Each row was made from one walk, in order. Every step used is in the known rows, and no mark comes twice. Write each row's walk.
Known rows
figo/tiso/rorut: [-22  -4   6 -19   3 -18  -8  -7  19   4 -40  -7   3  15 -16   1  22   1
  -9   3  -4   9   4 -16 -15   8]
popo/tagifa/rorut/tiso: [-23 -14  -6  22  -2  36  -6 -31  -3 -15  10  28 -28  16  28  10 -14  29
 -10 -20 -20  38 -26 -15  -7 -17]
dusokov/figo/tiso/rorut/peger/popo: [-19   7   3 -25 -17 -15 -24 -19 -11  -8 -44  -1 -27  46  -6  24  18  16
 -36  -5 -16  12 -17 -47  16  18]
dusokov/nibe: [ -6  -2  -1   9  10  -6  17  -7 -23  -1  -5 -11  11  -5 -13 -19  12 -10
 -19  -6 -13  13  16   3   9   0]
peger/popo/tagifa/figo/tiso: [ -7  -4   6  21   0   7 -27   7  13  27   7  20 -14  21   9  -5 -26   5
  -3 -11  -4  35 -25   0 -24  23]
biru/figo/tagifa/popo: [ 10 -16  20 -18   7  -7 -13   2   1   8  19   2 -36  16 -24   4 -16 -12
  -5   9 -21  25 -22 -10 -14  -2]
nisuzef/figo/tagifa/popo/peger: [  2  27  24 -13   7  22 -16   4  14  13  18  21 -26  15 -18   9 -37  -3
 -21   4 -14  24 -25 -23  -2 -18]
lomi/rorut/tiso/figo/tagifa/popo: [-12 -12  -2  -9  -5   8  -5 -11 -20 -17  10  13 -17 -16 -29 -15   4   3
 -24  -1  -4  25 -36 -47 -16 -26]
tagifa/figo/tiso: [-19  -6   2   2 -12 -21 -13  19  22  26  -9   0  11   1 -15 -12   4  13
   7   8   8   7  -7  11  -6   8]
rorut/tagifa/figo/tiso: [-18 -10 -10  -2 -14 -24 -13  15   4  18  -6  18   4  21   2   5  -5  19
  -2   1 -13  27 -15  -4  -1   3]
tagifa/figo/tiso/rorut/peger/popo: [-38  -4   4 -19 -12 -28 -25  -5  14   4  -6  17 -24  52  -4  30   0  17
 -16  -6   7  27 -32 -25   0  -2]
lomi/rorut/peger/popo/tagifa/figo/tiso: [ -7  -6  -2   7  -6  -3 -35   7 -11  14  14  42 -11  20  17   0 -18  15
 -14 -19 -29  47 -39 -24 -16  23]
dusokov/figo/tiso/rorut/tagifa: [-16  -2 -12 -16 -15 -27  -5 -11  -9 -10 -59  -1  -5  38  -6  12  27  14
 -29  -5 -33  18  -1 -38  10  12]
tiso/rorut: [-17  -3   0  -9   4 -16   6 -14  12 -17 -15  -1  -6  23  -7  13  14  -5
  -7  -6   4   5  -2  -9  -3 -12]
tagifa/popo: [  7 -11  15   0  12   1  -1 -10 -16 -12  20  20 -19   8  -5   3 -11  -1
 -10   2   3  24 -16  -9   1   7]
figo/tagifa/rorut: [  3   7  16  -7  -3  -4 -12 -23   4  17 -18   0 -12   8  -2   9 -17  -8
  -6  -7 -19  22  -1 -16 -11 -15]
peger/popo: [  7   3   7   7   9  12  -7  -7 -11  -1  14   3 -19   9  11  11  -9  -7
 -15  -8   4  11 -18 -15  -6  11]
popo/tagifa/rorut: [  7  -2   6  20   6  24 -11 -24 -10  -1  -4  32 -20  13  24   2 -23   9
  -7 -13 -23  37 -12  -8 -18   2]
peger/popo/tagifa/figo/tiso/rorut: [-25  -6   7  12   4  -8 -22  -8  25  12  -9  19 -21  45   1   5 -12   1
 -10 -18  -1  40 -28  -9 -26  11]
nisuzef/figo/tagifa/rorut: [ -2  21  11 -11   3  10  -5 -10  14  19 -20   9 -13  -2 -12   5  -8   9
 -29   2 -13  11  -9 -21 -12 -20]
nisuzef/figo: [ -6  14  -5  -3   6  13   6  12  10   2  -2   9  -1 -10  -9  -5   9  17
 -24   8   6 -11  -8  -5  -2  -4]
figo/tagifa/rorut/lomi: [  3 -16  12  24  -6 -15  -9 -35  -9  13 -23  -4  -1  17   2   9  -9 -18
  -6  -7 -27  19  -7 -14  -8 -21]
figo/tiso/rorut/peger/popo/tagifa: [-18   1   6 -18   2   8 -33 -22   1  -2 -21  30 -33  56  14  27 -18   7
 -19 -13 -27  43 -19 -39 -18  12]
biru/figo/tagifa/rorut/lomi: [  5 -29  10  19  -5 -11 -12 -21  -7  13 -11  -6 -21  19  -4   4   0 -11
  -8   3 -37  18 -25  -8 -19 -16]

Which walk is each row?
[-25   8 -11 -27   7  -5  -2   0  11  -2 -40  21  -5  26  -8  13  22  25
 -42   7 -19  22 -11 -37 -12  -2] -> nisuzef/figo/tiso/rorut/tagifa
[  1  10  18 -18  -8   5 -31 -33 -16  11   0  18 -40  37  15  41 -34   1
 -22 -14 -24  36 -23 -43  -1 -14] -> figo/tagifa/rorut/peger/popo
[  7   6  21   6   7  19 -14  -5 -12  -9  34  27 -26  18   2  11 -32  -3
  -4  -1  -4  34 -26 -12   4  -1] -> tagifa/popo/peger
[ 19   0   5   6   9   7 -12  -5 -46 -23  38  52 -18  18  22  14 -25  -1
 -23 -18 -42  63 -40 -41   1   5] -> lomi/rorut/tagifa/popo/peger
[ -2   4   2 -12  -4   9 -18 -11 -20  -6  18  18 -28  29  16  30 -19   8
 -15  -7  -6  15 -23 -27  10   2] -> rorut/peger/popo
[  8   3   9   2   3  16 -14  -9 -30 -17  36  46 -33  38  19  28 -41   3
 -13  -8 -26  54 -33 -29   8  -6] -> rorut/tagifa/popo/peger
[  3  12   6  -6 -13  10 -17 -17  -6  11 -30   5 -18  -6 -19  -6 -13  -2
 -12  11  -1  10  -9 -29 -27 -24] -> tiso/figo/tagifa/rorut
[-26 -11  -3   8   6 -13   3  -9  17   2 -46  -1  12  15 -20  -7  38   8
 -33  12  -6  -1 -10 -20 -15  -2] -> nisuzef/figo/tiso/rorut/lomi
[-14  -7   0  16  -9  -3 -20  15  25  26  -7  17   5  12  -1 -17 -16  12
  12  -3  -9  24  -7  14 -18  11] -> popo/tagifa/figo/tiso
[-32 -10   1   5  -5 -20 -14   1  37  12 -22  16  -3  35  -8  -4  -2   8
   5  -9  -6  30  -9   5 -20   1] -> popo/tagifa/figo/tiso/rorut
[ 14 -22   9  58  11  25 -14 -44 -32  -6   4  31 -27  32  38  11 -26  -8
 -23 -22 -26  46 -35 -19 -21   8] -> peger/popo/tagifa/rorut/lomi
[ -2  -4  -7  16  -4  -4 -23   1 -19  -6  38  47 -20  29  27  11 -27  10
 -13 -29 -21  43 -43 -17  -4   4] -> lomi/rorut/peger/popo/tagifa/figo
[-20 -26   2  12  -1 -26  -3 -20   7   1 -45 -10  12  25 -11  -1  29 -10
 -10   5 -12  10  -2 -13 -13   2] -> figo/tiso/rorut/lomi
[ -9   0   9  -7   6  -2  -8 -23 -18 -33  20  45 -39  61  14  39 -28   0
 -20 -13 -22  60 -34 -39   5 -17] -> tiso/rorut/tagifa/popo/peger
[ -4  -4   1  31   1   7 -13   2   7   7  31  25 -23  29  17   5 -33   2
  -1 -21   1  31 -31   5 -11   3] -> peger/popo/tagifa/figo
[-31 -31  -3  36  -7 -31 -10 -12  24   7 -27  12   8  45  -4  -6   4  -2
   5  -9 -14  29 -16   8 -19  -6] -> popo/tagifa/figo/tiso/rorut/lomi
[-16 -25  -4  20   0 -27  11 -26   0 -20 -21  -5   3  32  -3  11  21 -14
  -8  -7  -4   4  -8  -8  -1 -17] -> tiso/rorut/lomi
[-19  -1 -16 -10 -16   7  -5   0  -5  -6 -10  -6   1 -24 -23 -19  14   4
 -14  -5  -7   0 -21 -38 -16 -34] -> lomi/rorut/tiso/figo/tagifa
[-14   0   1  -8   2   8 -19 -29  -7 -22   4  34 -42  64  24  38 -27   2
 -18 -23 -20  38 -24 -32  -5  -6] -> tiso/rorut/peger/popo/tagifa
[-28  16   4 -35   5   6 -20  -7   8   0 -23  21 -28  34  -7  25  13  26
 -48   5  -3  15 -28 -47  -8   5] -> nisuzef/figo/tiso/rorut/peger/popo
[-16 -13   3 -23   2  12 -37  -9   3  -2  -8  27 -52  57   8  24  -9  13
 -20  -2 -36  42 -35 -32 -29  20] -> biru/figo/tiso/rorut/peger/popo/tagifa
[-16  -6  -8  29  -3  61 -18 -34 -23 -20  12  38 -52  11  20   3 -20  27
 -31 -11   4  37 -52 -42 -29 -16] -> peger/popo/tagifa/rorut/tiso/figo
[-30  -6  -4   3  -8 -12 -19 -15   9 -16  19  38 -39  72  17  38 -30  12
 -10 -27  -3  40 -37 -16   0 -19] -> tiso/rorut/peger/popo/tagifa/figo
[-25 -29   3  42   2 -19 -17 -19  14   8 -14  15 -10  54   6   4  -5  -9
 -11 -18 -10  40 -33  -7 -23   5] -> peger/popo/tagifa/figo/tiso/rorut/lomi
[-28 -16  -1 -41  -9 -15 -24   3  12  -2 -23   7 -27  37 -15  17  22  20
 -11  16 -21  13 -19 -21 -10   4] -> biru/figo/tiso/rorut/peger
[-36 -31  -2  23 -11 -49  -3  -7  22   6 -29  -5  13  33 -17  -2  25  -2
   0   1   4  11 -17   4  -7 -10] -> tagifa/figo/tiso/rorut/lomi
[  0   4  10  -4  -2  17 -23 -31 -31  -8  13  34 -43  29  28  37 -21  17
 -27 -10 -10  34 -33 -37   3   1] -> tagifa/rorut/peger/popo
[-15   6   3 -12 -13   0 -31 -24  -9  -7 -42  16 -33  58   7  21  -3  15
 -31 -15 -34  30 -17 -44   3  21] -> dusokov/figo/tiso/rorut/peger/popo/tagifa
[-13  -1  15 -17   5  -1 -23 -17 -10 -12  -6  40 -31  52   4  28 -20   4
 -22  -3 -30  64 -29 -44  -7   4] -> figo/tiso/rorut/tagifa/popo/peger
[ 11  18  24  -2 -15   0 -19  -8  -7   4  -3  -2 -26  26 -17   8 -32 -13
  -9  -6 -27  23 -14 -23  21  -6] -> dusokov/figo/tagifa/popo/peger
[ 12  -6 -16   0   3 -12   3  -2 -35 -16   6  25   8  -1  19   3   7   1
 -21 -15 -36  29 -14 -29  -2   6] -> lomi/rorut/tagifa
[  5  -6  13 -11  -4  -1 -17  -8   5  17  -6  -3 -31   9  -8   7  -7  -1
  -7   3 -28  20 -18 -10 -21 -11] -> biru/figo/tagifa/rorut
[-22   6   9  -6 -17  35 -22  -9   0  -7  20  14 -39  14 -23   5 -34   6
  -6   5   2  26 -39 -39  -6 -44] -> rorut/tiso/figo/tagifa/popo/peger
